Each row comes from the steps of one walk. Every step used is in the known rows, and no mark comes twice. Write the walk behind each row, first mark first.
Known rows
poda, lapofe, vimik, tumope, zoze, fupo: 2.67  0.73  -0.28  3.18  -4.61  -3.43  -5.45  -0.20  0.94  -6.51  0.12  3.16  4.26  -2.11  -5.64  1.65  -0.48  -2.07  3.27  2.85  -1.27  -0.78  3.61  3.09
lapofe, fupo, zoze: 0.17  1.68  4.74  1.78  0.01  1.44  -3.29  3.73  -0.48  -2.04  -1.78  0.82  -1.02  -0.83  2.82  0.01  -0.30  -0.10  2.52  1.50  -2.86  -1.39  1.48  -1.34
vimik, lapofe: -0.71  1.65  -2.07  0.74  -0.28  -1.64  -0.62  -0.15  0.45  -1.50  1.49  3.23  -1.18  -0.85  -2.50  3.40  -0.67  -0.98  -0.78  1.90  0.66  0.93  -0.62  0.80
lapofe, fupo, vimik, tumope, zoze: 2.73  3.77  3.17  1.94  -2.81  2.85  -5.05  -1.59  2.71  -3.37  -1.55  0.98  1.96  -3.81  1.16  2.49  -2.65  0.07  5.76  7.58  -0.68  -3.07  1.70  2.54
poda, lapofe, fupo, vimik, tumope, zoze: 3.94  3.94  1.37  2.80  -7.40  -0.85  -7.80  -2.22  3.76  -5.16  -1.96  2.55  3.62  -3.76  -0.20  3.11  -1.54  -0.31  4.99  7.17  -1.44  -4.04  3.00  3.67
lapofe, vimik, tumope, zoze: 0.83  2.47  1.10  2.16  0.81  2.36  -1.08  -0.38  0.90  -2.73  1.02  1.11  1.37  -1.20  -1.62  1.55  -1.02  -1.80  5.70  5.50  -2.32  -0.08  3.99  2.21
tumope, zoze: -0.38  1.11  1.87  1.74  0.71  1.72  0.68  0.72  0.57  0.59  -0.79  -0.36  1.43  -2.34  -0.41  1.57  0.06  -0.79  1.57  2.58  -0.80  1.10  -0.43  1.05
zoze, fupo, vimik, tumope: 3.27  -0.75  -0.83  -2.38  -3.22  -0.38  -3.72  -0.87  3.00  -5.31  0.07  1.22  2.05  -0.48  -2.46  -1.17  -2.51  0.01  1.92  1.59  3.08  -1.56  0.16  2.04
fupo, zoze, vimik: -0.73  -0.98  -1.51  -0.69  -0.51  3.28  -1.18  5.77  -1.72  -1.66  -2.14  1.32  -1.59  0.79  2.77  -0.17  -0.72  -1.35  3.99  0.05  -0.04  -0.15  1.34  -0.32
vimik, tumope, zoze: 2.19  0.52  1.07  0.90  1.26  3.09  0.83  -0.53  2.00  -0.82  -0.05  0.08  1.28  -0.99  -2.94  0.32  -0.68  -0.87  3.97  6.97  -0.26  0.59  1.79  2.07
poda, fupo: 0.87  0.09  -0.06  0.49  -1.38  0.24  -3.46  -0.34  0.75  0.17  -3.65  1.87  0.33  -0.90  -0.78  0.87  -0.51  0.97  0.79  -0.89  1.76  -1.67  -1.30  1.53
poda, fupo, zoze, vimik: 0.77  -0.67  -1.79  -0.82  -1.81  3.63  -4.41  4.59  -0.97  -1.47  -5.69  3.25  -1.29  -0.14  1.75  0.85  -1.23  -0.23  4.94  -1.00  1.56  -1.57  -0.14  1.31
fupo, zoze: -0.20  0.33  2.13  -0.16  1.29  2.55  -0.60  3.87  0.90  -1.62  -0.37  -0.98  -1.06  -0.35  0.55  -1.09  0.36  -0.57  2.08  0.66  -2.03  0.62  2.56  -0.80
tumope, vimik: 0.97  1.33  2.64  -0.90  0.64  -1.64  0.89  -0.79  1.21  -0.21  0.00  0.67  1.25  -1.08  -0.39  -0.57  0.06  0.07  0.96  3.84  0.29  1.38  2.18  1.99
zoze, tumope: 0.54  -0.53  -0.33  0.46  -2.13  -0.08  -1.09  0.74  -1.34  0.04  -1.05  -0.47  1.95  1.15  -2.50  0.75  -1.40  1.61  0.34  -1.11  1.34  -2.26  1.24  0.10
zoze, lapofe, fupo: -0.38  0.38  0.27  1.95  -2.13  -1.30  -5.14  0.46  -3.66  -0.28  -4.44  5.45  0.98  0.16  2.29  1.63  -1.97  -1.00  2.64  -1.11  0.55  -0.69  -0.39  -0.90
tumope, zoze, fupo, vimik, lapofe: -0.11  2.87  -0.58  1.90  -3.48  -1.71  -4.20  0.47  1.72  -5.07  -0.22  2.56  1.66  -4.51  -3.10  5.09  -2.77  -1.43  0.49  1.78  1.44  0.79  -2.92  2.57
zoze, lapofe: -0.70  -0.74  -2.64  -0.17  -0.46  -0.19  -2.17  0.96  -2.26  0.03  -3.13  3.98  0.99  1.43  0.64  0.57  -1.29  -1.81  1.87  -2.27  1.13  0.93  0.19  -0.42
tumope, zoze, fupo, vimik: 0.73  1.28  1.69  0.67  -3.03  0.35  -3.29  0.45  1.44  -3.09  -1.22  -0.53  2.89  -4.26  -0.76  1.92  -2.18  -0.47  1.42  -0.28  1.09  -0.09  -2.17  1.78
tumope, vimik, lapofe: 0.45  3.04  0.59  0.16  0.13  -3.27  0.04  -1.43  1.42  -1.87  1.81  3.41  -0.19  -1.41  -3.03  2.81  -0.76  -1.01  0.00  5.58  1.48  2.22  1.59  3.06
lapofe, poda, fupo: -0.16  0.11  0.45  1.57  -3.97  -0.33  -4.63  -0.20  0.81  0.42  -3.87  3.16  2.48  -4.65  -0.63  1.27  -1.05  0.95  1.36  -2.04  2.33  -3.26  -0.85  0.21
tumope, zoze, lapofe: -1.00  0.78  -0.87  1.96  0.07  1.36  -1.67  1.21  -2.05  0.69  -3.62  3.17  2.37  -1.20  -0.06  2.05  -1.47  -2.24  3.94  0.77  0.43  2.10  -0.32  0.87

Write each row's walk
0.58  -0.96  2.02  1.90  -0.38  -1.02  -0.90  0.80  0.07  -1.40  -1.13  -0.49  2.67  -2.68  -2.84  1.14  -0.39  -0.70  0.45  -0.03  0.95  1.11  -2.41  0.80 | tumope, zoze, fupo
2.06  3.17  2.09  0.47  -2.22  -0.81  -5.50  3.47  1.84  -3.56  -2.92  3.75  0.80  -0.94  -6.26  3.29  -2.50  1.63  3.26  4.39  2.10  -0.87  3.80  3.40 | poda, fupo, zoze, tumope, vimik, lapofe
-2.16  1.52  -1.66  2.90  -3.02  -1.93  -1.79  0.38  1.33  -1.10  0.96  4.30  1.91  -3.69  -2.17  3.40  -1.12  -1.17  -0.48  0.24  1.25  -0.62  -0.18  -0.54 | vimik, lapofe, poda
0.96  1.87  2.77  2.93  -4.48  -2.08  -6.78  2.82  0.44  -4.05  -2.16  2.00  1.06  -0.58  1.49  0.92  0.87  -0.38  1.48  1.37  -3.31  -2.52  3.18  0.19 | poda, lapofe, fupo, zoze
3.09  -1.25  1.36  0.70  0.45  0.32  -0.83  -0.38  2.39  -2.98  -0.52  0.58  2.54  -1.28  -5.24  0.05  -0.80  -0.78  3.16  3.98  1.75  0.83  -0.20  1.63 | vimik, tumope, zoze, fupo
-0.36  3.83  2.88  2.18  -2.08  -1.30  -5.34  2.60  3.62  -3.10  -2.72  5.82  1.47  -6.04  -2.56  2.69  -1.61  -0.46  3.12  4.01  1.25  -0.22  3.07  2.44 | tumope, vimik, lapofe, poda, fupo, zoze
-0.82  2.25  -1.64  2.65  -4.63  -3.45  -4.59  0.28  -0.78  -3.92  0.59  3.00  1.84  -0.22  -0.29  1.69  0.58  -0.84  0.81  -1.38  -2.58  -1.42  4.02  1.44 | poda, lapofe, vimik
-0.15  2.06  -1.17  1.63  -4.59  2.85  -4.95  -0.11  1.91  -2.37  -3.62  5.07  5.65  -4.52  0.42  1.20  -3.84  -2.51  7.69  2.90  2.00  -1.57  2.90  2.03 | fupo, vimik, tumope, zoze, lapofe, poda
-0.07  1.30  -1.09  0.12  0.80  2.94  -4.44  4.38  -1.22  -5.11  -1.33  5.65  -0.22  2.55  0.33  -0.98  -1.98  -3.07  7.52  1.38  -2.00  0.99  7.05  0.21 | fupo, zoze, lapofe, vimik, tumope
1.00  1.47  -0.50  0.27  0.28  0.76  -1.88  -0.71  0.40  -3.34  1.74  1.41  0.10  0.88  -1.57  -0.13  -1.14  -0.88  3.67  2.77  -1.17  -1.00  4.44  1.25 | lapofe, vimik, tumope
-0.28  0.25  1.24  1.15  -2.18  2.13  -3.85  4.65  -3.19  -1.85  -3.43  2.77  -1.69  -0.40  4.81  1.46  -1.34  -0.62  4.84  0.82  -0.64  -2.14  0.17  -1.06 | lapofe, fupo, zoze, vimik
0.48  0.80  -3.13  -0.03  -0.13  0.37  -3.84  0.37  -1.95  -3.47  -0.89  6.11  1.06  1.98  -0.64  -0.09  -2.40  -2.42  5.37  0.60  -0.02  0.47  4.41  0.81 | zoze, lapofe, vimik, tumope
1.49  1.33  0.36  2.97  -5.54  -4.25  -5.65  -1.01  0.09  -2.35  -2.22  3.04  1.96  -0.86  1.05  2.21  0.34  0.57  -0.27  0.64  -1.51  -3.33  0.90  0.74 | poda, lapofe, fupo
0.38  1.35  -2.21  -0.57  -4.53  -3.35  -4.86  -0.52  1.44  -5.51  0.67  3.55  0.37  -2.43  -2.98  3.34  -2.78  -0.70  -1.21  -1.17  2.69  -0.09  -2.80  1.59 | zoze, fupo, vimik, lapofe
-1.24  1.62  -1.81  1.76  -6.50  -3.52  -6.37  0.27  2.09  -5.08  0.00  4.47  3.03  -5.74  -1.98  3.75  -3.01  -0.94  -0.58  -1.92  3.29  -1.76  -1.94  0.47 | zoze, fupo, vimik, lapofe, poda
-2.89  -0.22  -0.13  2.10  -1.84  1.67  -3.73  5.23  -0.82  -0.98  -3.75  4.64  2.33  -1.71  1.60  -0.49  -1.36  -2.50  4.30  -2.74  -0.44  0.30  2.97  -2.34 | fupo, zoze, lapofe, poda
2.23  2.78  0.82  -0.09  -1.45  4.21  -2.22  -1.26  3.72  -2.87  -0.31  0.03  1.78  -2.49  -0.77  0.86  -1.78  -0.70  5.16  6.39  0.06  -1.07  2.40  3.25 | fupo, vimik, tumope, zoze
1.50  3.75  2.30  2.22  -2.80  -4.57  -3.85  -0.31  -0.91  -2.38  -1.10  4.25  1.95  -1.41  -3.80  5.06  -3.08  1.54  1.27  5.46  2.17  -2.11  2.19  2.23 | zoze, tumope, vimik, lapofe, fupo
-1.01  0.43  -5.42  2.40  -5.82  -1.25  -5.53  1.51  -0.71  -1.05  -4.41  8.22  1.16  -3.74  -0.89  5.04  -2.79  -0.76  2.31  -1.32  4.95  -2.59  -2.51  1.46 | zoze, vimik, lapofe, poda, fupo
0.74  3.02  1.73  0.63  -0.88  -1.55  -1.53  4.20  1.30  -3.55  0.45  1.93  0.79  -0.17  -5.03  2.57  -1.79  0.18  2.46  5.25  0.43  0.80  5.04  2.11 | fupo, zoze, tumope, vimik, lapofe
-3.01  1.95  -0.33  1.28  0.08  1.70  -4.72  5.18  -3.66  -3.57  -2.03  4.88  -0.30  1.13  2.46  0.22  -1.66  -3.06  5.48  -2.73  -2.93  1.56  4.81  -0.70 | fupo, zoze, lapofe, vimik
-0.13  2.64  -0.37  0.50  -5.07  -0.32  -7.73  -0.49  -2.22  -2.41  -4.80  5.31  1.32  -1.51  4.90  2.21  -3.61  -0.98  3.41  -1.47  0.23  -2.35  -0.22  0.51 | zoze, lapofe, fupo, vimik
0.86  0.57  2.31  0.14  -0.18  2.84  -4.29  3.22  1.73  -1.41  -3.58  1.34  -0.94  -0.56  -0.46  0.02  -0.44  0.57  2.63  -0.10  -0.61  -0.89  1.03  0.74 | poda, fupo, zoze
-0.43  2.29  0.32  1.06  -6.96  0.56  -7.85  -0.74  2.96  -1.51  -3.87  2.92  2.95  -6.33  1.38  1.61  -2.51  0.99  1.99  -2.26  2.85  -4.78  -0.16  1.39 | lapofe, poda, fupo, vimik
1.77  2.64  -0.87  3.51  -3.18  -1.00  -4.29  -1.06  1.54  -4.66  0.77  2.55  3.19  -1.20  -2.38  1.66  0.09  -1.95  5.17  5.58  -2.97  -0.89  5.54  3.42 | poda, lapofe, vimik, tumope, zoze
-1.24  0.62  -3.59  0.54  -1.08  1.82  -1.78  5.02  -0.64  -3.43  -0.43  4.66  -2.75  0.92  0.21  3.23  -1.15  -2.43  3.00  1.69  0.72  1.01  0.49  0.79 | fupo, zoze, vimik, lapofe
3.36  3.02  0.53  -0.21  -2.76  3.86  -5.97  -1.85  4.17  -2.75  -3.89  1.68  2.24  -3.69  -1.71  2.11  -2.80  0.64  5.98  5.99  1.86  -2.53  0.91  4.76 | poda, fupo, vimik, tumope, zoze
0.53  3.81  -2.46  -0.05  -4.75  -0.57  -7.30  -1.14  2.91  -3.07  -2.22  4.89  -0.83  -3.10  -1.58  5.12  -3.04  0.29  0.87  0.98  2.53  -1.90  -1.54  3.27 | poda, fupo, vimik, lapofe
1.45  0.06  -1.47  0.64  0.72  2.64  -1.48  0.10  -0.05  -0.80  -2.98  4.11  2.35  0.60  -2.26  0.58  -2.03  -2.06  5.96  4.84  0.80  1.85  1.73  1.68 | vimik, tumope, zoze, lapofe
4.16  2.65  -0.23  0.98  -7.85  -2.50  -8.39  -2.79  3.58  -5.76  -1.49  3.53  2.32  -1.34  0.85  1.48  -1.34  0.30  2.93  4.27  -0.45  -5.30  2.97  2.91 | poda, lapofe, fupo, vimik, tumope
0.14  3.31  0.97  1.87  -3.34  -3.58  -4.79  -1.07  2.66  -1.14  -2.13  6.36  2.73  -5.82  -3.33  4.08  -1.75  0.32  1.37  3.62  3.62  -0.53  0.96  2.90 | tumope, vimik, lapofe, poda, fupo
3.30  2.70  1.46  -0.48  -3.58  1.28  -5.78  -2.28  2.57  -3.71  -0.93  1.88  0.56  -1.36  1.56  0.98  -2.71  0.82  3.97  4.86  0.38  -3.92  1.80  1.10 | lapofe, fupo, vimik, tumope
-0.84  2.44  -1.37  4.36  -2.63  -0.52  -3.30  1.53  -2.96  -1.28  -2.57  5.90  -0.30  -2.29  0.96  7.30  -2.27  -1.73  3.38  4.59  0.87  -0.84  -2.82  1.38 | tumope, zoze, vimik, lapofe, fupo
2.52  1.96  -2.01  -0.28  -3.56  3.60  -7.96  -1.03  1.96  -2.89  -6.60  5.48  2.83  -2.43  -1.43  2.13  -4.24  -1.37  7.49  3.78  2.77  -1.15  0.99  4.46 | poda, fupo, vimik, tumope, zoze, lapofe
